Known rows, with every step that occurs:
gagu > fizut > vebud: [ 13  27   6 -16  12   0 -13  11   8 -12   2 -25   8   2  31 -22  -8  -2
   2  -7  -1 -31  -9  31 -14  -7  -6 -31 -16 -20  14  14   8  -3 -20  11
  -4]
kuvus > gagu > pover > vebud > tige > vagal: [  8  33 -11 -13   8   4 -16 -14 -33  -6  35  10 -11  -5   8  13  10  17
   0   8  -3  -8  15 -34 -10 -14  15 -15   2  -2  -6 -12  29   2   5   7
 -21]
vebud > tige > vagal > pover > gagu: [  7  -7 -13 -37  20   2   2  -2  -8  22  20  22  -2  -7   3   6  10  -2
  13  15   7   6   9  12   8  -6  19  -9  16  -1  -5  -5  19   6   8 -21
 -17]
pekom > vebud > pover: [ 13  -8  11  10   2  -3  -4   7  -7 -12  15  -2  -7  -8  15  -9   0  10
   4   6   9 -11  -2 -38  -6 -16 -19  -7 -19 -22  24  11  13  11 -14  -6
   8]
pover > gagu > gafi > nopez: [ 12  10 -13   2  11   5 -25   3 -15  11  11  15  -6  -7  16   7   4  14
 -10  15  13 -20  -3  -7 -16 -27  -2 -26   4   5  25  19  -2   0   6  -5
 -27]
lepobog > vebud > tige > vagal > pover: [  5 -42  -3 -32   3  -7   0   0  -5  -1  28  14   0  -7   8  -1   4   4
  19   8   2  13   4  33  -6   0   7   3 -10  -9  -6  -7  32  14  18  -9
 -15]
rofe > nopez: [ 20  15  19 -10  19 -15  -6  13   2  -6   4 -13   3   5  26  -3 -18   6
  27  14  19 -17 -13  19 -13   0 -21 -15   6  -1  19   3  14   5   5  -7
  -8]
fizut > vebud > tige > vagal > pover > gagu > gafi: [ 16   5 -26 -32   7   7 -15  -7  -8  10  39  28   0  -5  13   5   9   8
  -5   9 -10  10   4  16  -4  -6  37 -22   4  10  -8  -6  15  16 -12  -9
 -19]
fizut > vebud > tige > vagal > pover > gagu > gafi > nopez: [ 11   6 -36 -21   2   9 -22  -6  -9  17  41  22  -3  -2   8  18  12  13
 -23  23 -12  14   9  22 -11 -20  37 -18   9  -2 -10  -7  18  11  -6  -9
 -34]
lepobog > vebud > tige: [ -1 -16  22  -6  -1   3  -4  11   1 -19   8   7  -2  -9  10 -11  -2   5
  19  13  11 -10   2  14 -14  -8 -11  11 -19 -17  16   9  15   6   3 -13
  -6]
fizut > gagu > pover > vagal > tige > vebud: [ 26 -16 -10  28   0   3   1  20   0   5   3  16  -4  -5   0  -2  11  10
   2  -4 -38  -1  11  -3   1   1   7 -29 -30   6  11  -7   5  -6 -23  10
 -15]
vagal > tige > vebud > pover > gagu: [ 15 -14  -7  33   5   8  -4  22 -15   0  -2  15  -3 -23   6   7  24  10
  -6  16   0 -14  15 -36   6 -10   3 -12   1  -4  12  13   3  -3 -24 -30
  -6]
tige > vagal > pover > vebud: [ 17  12 -11 -29  14 -15  -9   0 -15   5  35   5  -5 -16  13   7   4  -5
   5  -1   2   8   5  15  -7  -3  -3 -35  -9  -7  -6  -7  31  -1  23   5
 -14]
vagal > tige > vebud > lepobog: [  4 -29  16  45  -1  -2   8  28   6 -10 -11   0  -2 -18   0   0   7  15
  11   0  -4 -15   9  -1 -11  -5 -14   3 -19  -3  24   6  10   0  -4 -15
  -4]
vagal > tige > vebud > fizut > gagu > gafi: [ 13 -24 -12  24  -7   9 -14  33  24 -15 -13  35  11  -1   5  -9  13   8
   0   3 -25 -21   9  -6 -11 -10  21 -18 -17  15  15  13  -5  -2 -10   0
   0]
vagal > pover: [ 22  -6   9 -24  14 -18  -3  10 -14   2  12   3   3  -7  22  -7  -4  -5
  18 -11  11  -3  -7  24  -7 -17 -12 -20  -9 -11  20  -1   4  -6   5  -6
  -5]
kuvus > gagu > pover: [ 23  16   5 -11  14  -4 -16  -3 -41  -5  10   1  -5  -2  25  -5  -4  15
  13 -15  12 -26  -4 -19 -11 -25  -6 -27  -5   0  23   0   0  -8 -10   4
 -13]
vebud > lepobog: [  1   1  24   6   9  -2   2  17  14  -3  -3  -7  -4 -10  10 -12  -7  16
  15   0  14 -18  -2   5 -11  -9 -25  -9 -14  -8  39   9   1   3  13  -3
  -2]
vagal > tige > vebud > tuzapun: [ 12 -21  10  32   9  -3   8  32 -16  -4 -20 -11   3 -16  11  10   8  -9
  15   7   0 -11   1 -15  -8 -10  -9  -5 -17   4  13   4 -10   3   7 -22
  -3]
pekom > vebud > fizut > gagu > pover: [ 14   1  -6  -5  -1  15  -7  10  39 -10  -5  12   0   7   2 -27  -1  14
 -12   3 -17  -6   0 -17  -1 -18   7 -28 -19 -17  26   8   0   6 -24  16
  10]
tige > vebud > lepobog: [  0 -23  13  20   2   1   2  16  11 -15 -11 -14  -8 -18   8  -5  -3  20
  12  -3   6 -19   5  -3 -17  -1 -17  -7 -21  -8  32  13   8   8  -2  -2
  -1]
gafi > nopez: [  7   8  11   2  14  -9 -10  14 -12   4   7  -5  -1  -4  19   2  -6   1
   5  10  15 -19   0  11 -20 -29 -23 -18  -5 -19  20  11  12  -8  12  -6
 -22]
vebud > tige > vagal > pover > gagu > gafi > nopez: [  7 -15 -35 -24  10   2 -16  -7 -13  24  34  29  -3  -1   6  20  16  15
 -10  24  -3  11  10   5  -6 -22  30  -4  17   7   0  -3  18  11  16 -10
 -33]
nopez > rofe: [ 14  -3  19   0  10 -18   1  20 -10  -9   7   9 -17   2  21  -9   3  -4
  11 -13   4 -34 -14  11 -14  -4 -46 -23 -14  -1  10  19  10  -9  -7  -3
  -5]
gagu > pover > vagal > tige: [ 25   4   7  21  15  -9  -4   8 -14  16  20  18  -4  -4  19  -3  15   1
  12   1  -7   5   2  -6   3  -7 -16 -19 -21   4  18  -3   8  -6   0  -1
 -15]
rofe > nopez > gafi: [ 39  14  11  -9  22 -14   6  10  -3 -11  19  -4 -10  10  29  -3 -14  23
  21   8  21 -20 -12  -2  -5   2 -21 -13  -5   0  16  -4  12  16   7   0
  -8]
kuvus > gagu: [ 14  13  14  -9  11  -4 -16   4 -42  -5   4   3  -2  -6  20  -3 -15  -2
  25  -6  24 -41  -5  -4 -15 -18 -12 -23  -9  -2  17   4  -2 -12  -3  -6
 -14]
vebud > tige > vagal > pover: [  8 -17  -1 -34  18 -14   5   4  -8  10  26  15   3   0  14   4   4  -3
  24   6   2   8   6  18  -3  -7   9  -1   4  -5  -2 -10  30   8  20 -11
 -12]
gagu > pover > vebud > lepobog: [ 10  35   8  11   1   1  -6   7  16 -12  14 -12 -14 -17   6  -7   9  31
 -16   0  -4   3   6 -18  -8 -15 -18 -22 -19 -16  37   2   7   3   6  16
  -2]
vagal > tige: [ 17   2  25  17  16 -12   1  25 -16   1   3  15   8  -8  14  -5   2  -9
  22  -1   8 -22  -2   7  -9 -15 -20 -10  -8  -1  14   5  13 -12   6 -19
 -11]
gafi > nopez > rofe: [  7  -3   9  12   6 -16  -5  21 -10  -2  10   4 -20   5  16   2   6   2
  -8   0   2 -28  -9  17 -23 -18 -46 -19  -9 -12   7  19  13 -12  -3  -2
 -20]
kuvus > gagu > fizut: [ 10  12   0 -18  14  -1 -20  -2 -25  -6  -7 -15   4   3  27 -15  -7   2
  17  -8  15 -50  -8   5 -11 -15  -2 -19  -5  -7  20  11  -4 -10  -7   6
  -9]
lepobog > vebud > pover > vagal > tige: [ 12 -24   3  32  -6   0 -10  14  -8   1  24  20  -7 -15  12  -5  18   5
   5  21  -1   4   5  -5   4   0 -20  -4 -35  -7  16   4   4   2   2 -14
  -9]
pover > gagu > kuvus: [ 17  20   5  -8   4   3  -3  -2 -16  15  -1  11  11 -12  12  -9   5  10
  14  -4  15 -27  -7  14  -4 -33 -14 -40   0  -8  27  11   5  -3  -4 -11
 -14]
tige > vagal > pover > gagu > fizut > vebud: [ 15  12 -32 -44  18   7 -14  -6   3  18  17 -11   4  -4  19 -11   4  -2
  -8  -1  -6  -9  -6  43   6   3  25 -47   5  -8  -9   1  14   3 -18   4
 -17]
kuvus > gagu > fizut > vebud > pover: [ 15  33  -9 -10   1   9 -27   2 -20 -15  11 -22   1   4  30 -15   2  14
 -12  -2   0 -39  -4  -7  -8 -16   9 -25 -12 -21  15   6  -9  -5 -33   7
  -1]
tige > vebud > fizut > gagu > pover > vagal: [ 11  -9 -25   1  -1  16 -10  11  36   0  -5  12  -7  -1  11 -13  12  12
  -7   8 -27   0  14 -10   3   2  13 -36 -29  -4  22   6  -5   2 -16  19
  -2]

Rows:
[ 25  45   0 -10   4   4 -10  16   7 -12  13   0  -5  -5   0 -10   2  15
 -15  -7 -21  -7   4  -7  -9 -16  -3 -46 -15 -11  20  -2   6 -10  -9  24
  -9]	fizut > gagu > pover > vebud
[  8  29  24  -6   6   3  -3  17   2 -14  13   1   3  -2  17  -7  -7  -3
  10   8   2 -13   2  15 -16 -14  -2  -6 -14 -21   8   2  13   0 -19 -13
  -6]	fizut > vebud > tige
[ 22  40   6  -5  11  -6 -13   5  -8 -12  21  -4  -8 -14  19  -4   8  12
  -7  -4   1  -2   3 -19 -10 -17 -16 -34 -13 -14  22   5  15  -4   1  14
  -7]	gagu > pover > vebud
[  4  25  22  10   1   7  -3  18  16 -11   6 -14  -5 -10  12 -15 -12  14
   0  -2   4 -16  -4  22 -17  -8 -17 -22 -23 -18  29   5   1   4 -12  -2
  -2]	fizut > vebud > lepobog
[ 15   2  14  23  14 -10  -3  15 -15  16  12  20   0  -9  16  -1   5 -13
  24   9   5  -9   2   9  -2  -3 -22 -13 -24   4  13   1   6 -11   8 -13
 -15]	pover > vagal > tige
[  0  23   9   0   2  10  -8  12  33 -11  -5 -32   1  -1  17 -26  -5  17
  -8  -2  -5 -27  -6  30 -12  -3  -7 -19 -22 -21  30  11   0   3 -15  12
   2]	gagu > fizut > vebud > lepobog
[ 16  -9 -18 -37  23  -3  -4  -2 -16  26  20  14  -2 -12  11   2   3  -5
  13   1  13  -3  -1  17   5  -3   6 -38  12   6  -2  -1  16   2  10 -12
 -20]	tige > vagal > pover > gagu
[ 20  23   5  32  -1   0 -10  20  -9   7  30  14  -2  -9  19  -2  14  -1
  -3  16 -11   1   5  -3   2  -4 -11 -19 -29 -12   9  -5   0  -3 -19 -14
  -7]	fizut > vebud > pover > vagal > tige
[ 23  45  -1  -5   5   0 -23  -8 -39 -14  21   0 -11 -12  18   2   4  14
  -7  -8   5 -18   3 -27 -14 -25  -5 -34 -12  -9  16  -2   4 -12 -10  13
 -13]	kuvus > gagu > pover > vebud
[ 16 -25   7  35   3  -8   0  27 -16 -12   5   8   1 -15  16   5  18   9
   6   5  -4 -13  12 -30  -5 -12  -7  -3 -13  -8  13   8  13  -3 -11 -20
  -1]	vagal > tige > vebud > pover
[  7 -23 -17 -24  10   7   3 -13  -6  15  22  20  -6  -9  -7   4   5  -2
   7  19   4  12   6  -2   7  -4  20   0   4  -9  -9  -4  26  16 -11 -17
 -10]	pekom > vebud > tige > vagal > pover > gagu
[  3 -11  -6  -4   0  12  -5  28  34 -16 -20   9   3  -5   6 -15  -2   0
   6   6  -9 -26  10   2  -9  -5   8 -30 -16 -10  17  15  -3  -4 -12   2
   3]	tige > vebud > fizut > gagu
[ 21 -21 -16  35  -1   6 -15  17 -19  -5   9  26  -3 -17  13   9  28  21
  -9  10  -5 -13   9 -49   0 -11  13 -12  -3  16  19  16  -1   6 -18 -20
  -5]	vagal > tige > vebud > pover > gagu > gafi
[ 13   3  -1 -32  10  -6   0   5  -6   3  34   9   3  -1  15   1  -1  -3
  11   4  -8  10   5  33  -8  -5  16 -13  -5 -14 -13 -15  29   7  -5  -9
 -13]	fizut > vebud > tige > vagal > pover
[  7  29  -3 -13  14  -2  -4  -3  -1  -3  36   7  -8  -6  10   8  16  14
  -1  10  -9   8  16 -24  -7  -7   4 -14   1  -7  -1  -5  41  10  17  10
 -14]	gagu > pover > vebud > tige > vagal
[  9  -9  -7   0 -16  10  -1  17  29  -8 -20  12  18  -1   4 -16   7  16
   6  -6 -16 -27   7  19 -11 -29   6 -40 -19 -14  23  10   4  -2 -12   7
   1]	tige > vebud > fizut > gagu > kuvus
[ 16 -22  14  29   9 -10   1  26 -18  -9  -6   8   4 -15  14   3   5  -4
  20  -4   1 -21   5  -1 -14  -6 -12  -8 -14  -2   7   8  18  -8  -7 -16
 -10]	vagal > tige > vebud
[  4  -1   2  -4  -3  15  -5  17  37 -11 -12  14   3   1  -3 -25 -11  -3
   1  11  -5 -21  -1  -2  -6 -14   1 -21 -22 -18  19  11  -2   2 -17   5
   9]	pekom > vebud > fizut > gagu
[ 13  -6 -16 -32   4   1   7 -13 -11  28  21  24  12  -6   1   4  19  14
  13   5   1   4   6  27   6 -29  18 -19  13  -5   3 -11  25   8   8 -16
 -20]	vebud > tige > vagal > pover > gagu > kuvus
[ 12 -20 -15  31   4   1  -8   9  15   4   3  23  -2  -9  23  -2  29   5
   0  13 -13   8  16 -19   5  -2   2 -14 -27  -1  15   7   6   0  -9  -3
  -2]	gagu > pover > vagal > tige > vebud > fizut
[  7 -16   8   6  10   0   4  22 -12  -8 -20 -25  -6 -15  19   5  -4  -5
  17   5   8 -13  -3 -16 -13  -7 -13 -16 -18  -3  21  10 -11  10   9 -10
  -1]	tige > vebud > tuzapun
[  6  17  -5 -20  21   8 -11   4   6   7 -12 -12   2  -6  19 -18   4  -1
   6   5  14 -35  -7   9   4  -7  -1 -28   5  -7  23  22  -2  -5  -8  -2
 -10]	pover > gagu > fizut
[  3 -32 -16 -34   5  10  -3  -5  -5  10  24  21  -6 -16  -4   1  10   3
   7  18   7  11   6  26   6   2  19  -6   2  -4  -8  -2  22  13   6 -19
 -19]	lepobog > vebud > tige > vagal > pover > gagu
[  6  -7   1 -10 -24  15  -7  13  35  -9 -10  18  17  -1   0 -30   4  17
   3   1  -8 -22  -2  42  -8 -31  -3 -37 -26 -18  27   9   0   0  -1   8
  -1]	lepobog > vebud > fizut > gagu > kuvus
[  4  38  17  -2   5  -2  -6  11  -1 -17  15   6  -3 -13   7   2   6  -2
   5  18   5  -8  12 -10 -11 -15  -9   1 -13 -21  11   4  16  -3   6  -7
  -6]	pover > vebud > tige
[ 28   9   0  16   6   2  -2  19   2  17  11  22   0   3  -2  -9   8   5
   4  -1 -28  -2   4   5   5  -7  -2 -30 -24   7  19 -11  -2 -12 -11   9
 -17]	fizut > gagu > pover > vagal > tige
[  8 -33  -4 -22   7  -9   6  -8  -7   3  28  13  -1  -3   4   1  -1  -1
  17   8  -2  13   5   4  -5  -7   9   8  -9 -13  -8  -9  37  17   1  -7
  -5]	pekom > vebud > tige > vagal > pover
[  4   6 -31 -29  10  16  -7  -3  28  17  11 -18  -3  -7   6 -15   7  17
 -19   2  -9  -4  -2  42   8   6  23 -36  -1  -9   7  -1   7  10 -13   7
 -12]	tige > vagal > pover > gagu > fizut > vebud > lepobog
[  2 -29   5  51  -4   0   4  17   8   5  -1   5 -11 -20   2   3  10  10
  12  11  -7  -3  12   1  -4   9 -16   2 -37   2  24   3   3   3  -1  -9
  -8]	pover > vagal > tige > vebud > lepobog
[  7 -10 -23  -1   8  13 -13   7   6  -6 -10 -19  -5 -12  20  -9  21  17
 -11  11   0 -27   8 -29   7  -3  11 -20   1 -14  22  26   1   5 -24  -3
   0]	tige > vebud > pover > gagu > fizut
[  5  15   6 -18   7  10  -6  27  37  -3 -15  16   8   4   7 -23  -6  -4
   7   9  -2 -26   1  11  -3 -15   0 -30  -9  -9  25  11  -9  -8   1   1
   2]	vebud > fizut > gagu
[ 16  27   2   6   1   1 -14   8  -4   3  31   1 -10  -7  28  -6   2   4
  -3  13  -3  -1   3  -6  -2  -1 -15 -31 -31 -17  17   2  -1   5 -16  -3
  -5]	fizut > vebud > pover > vagal
[ 27  -4 -15 -26  10  -5 -19  -1 -19   9  16  23  -2 -11  19  -4   7   7
   2  -4   9  -5  -8   5  -3 -16   9 -27   0  12  25   8 -10   2  -3  -5
 -11]	vagal > pover > gagu > gafi
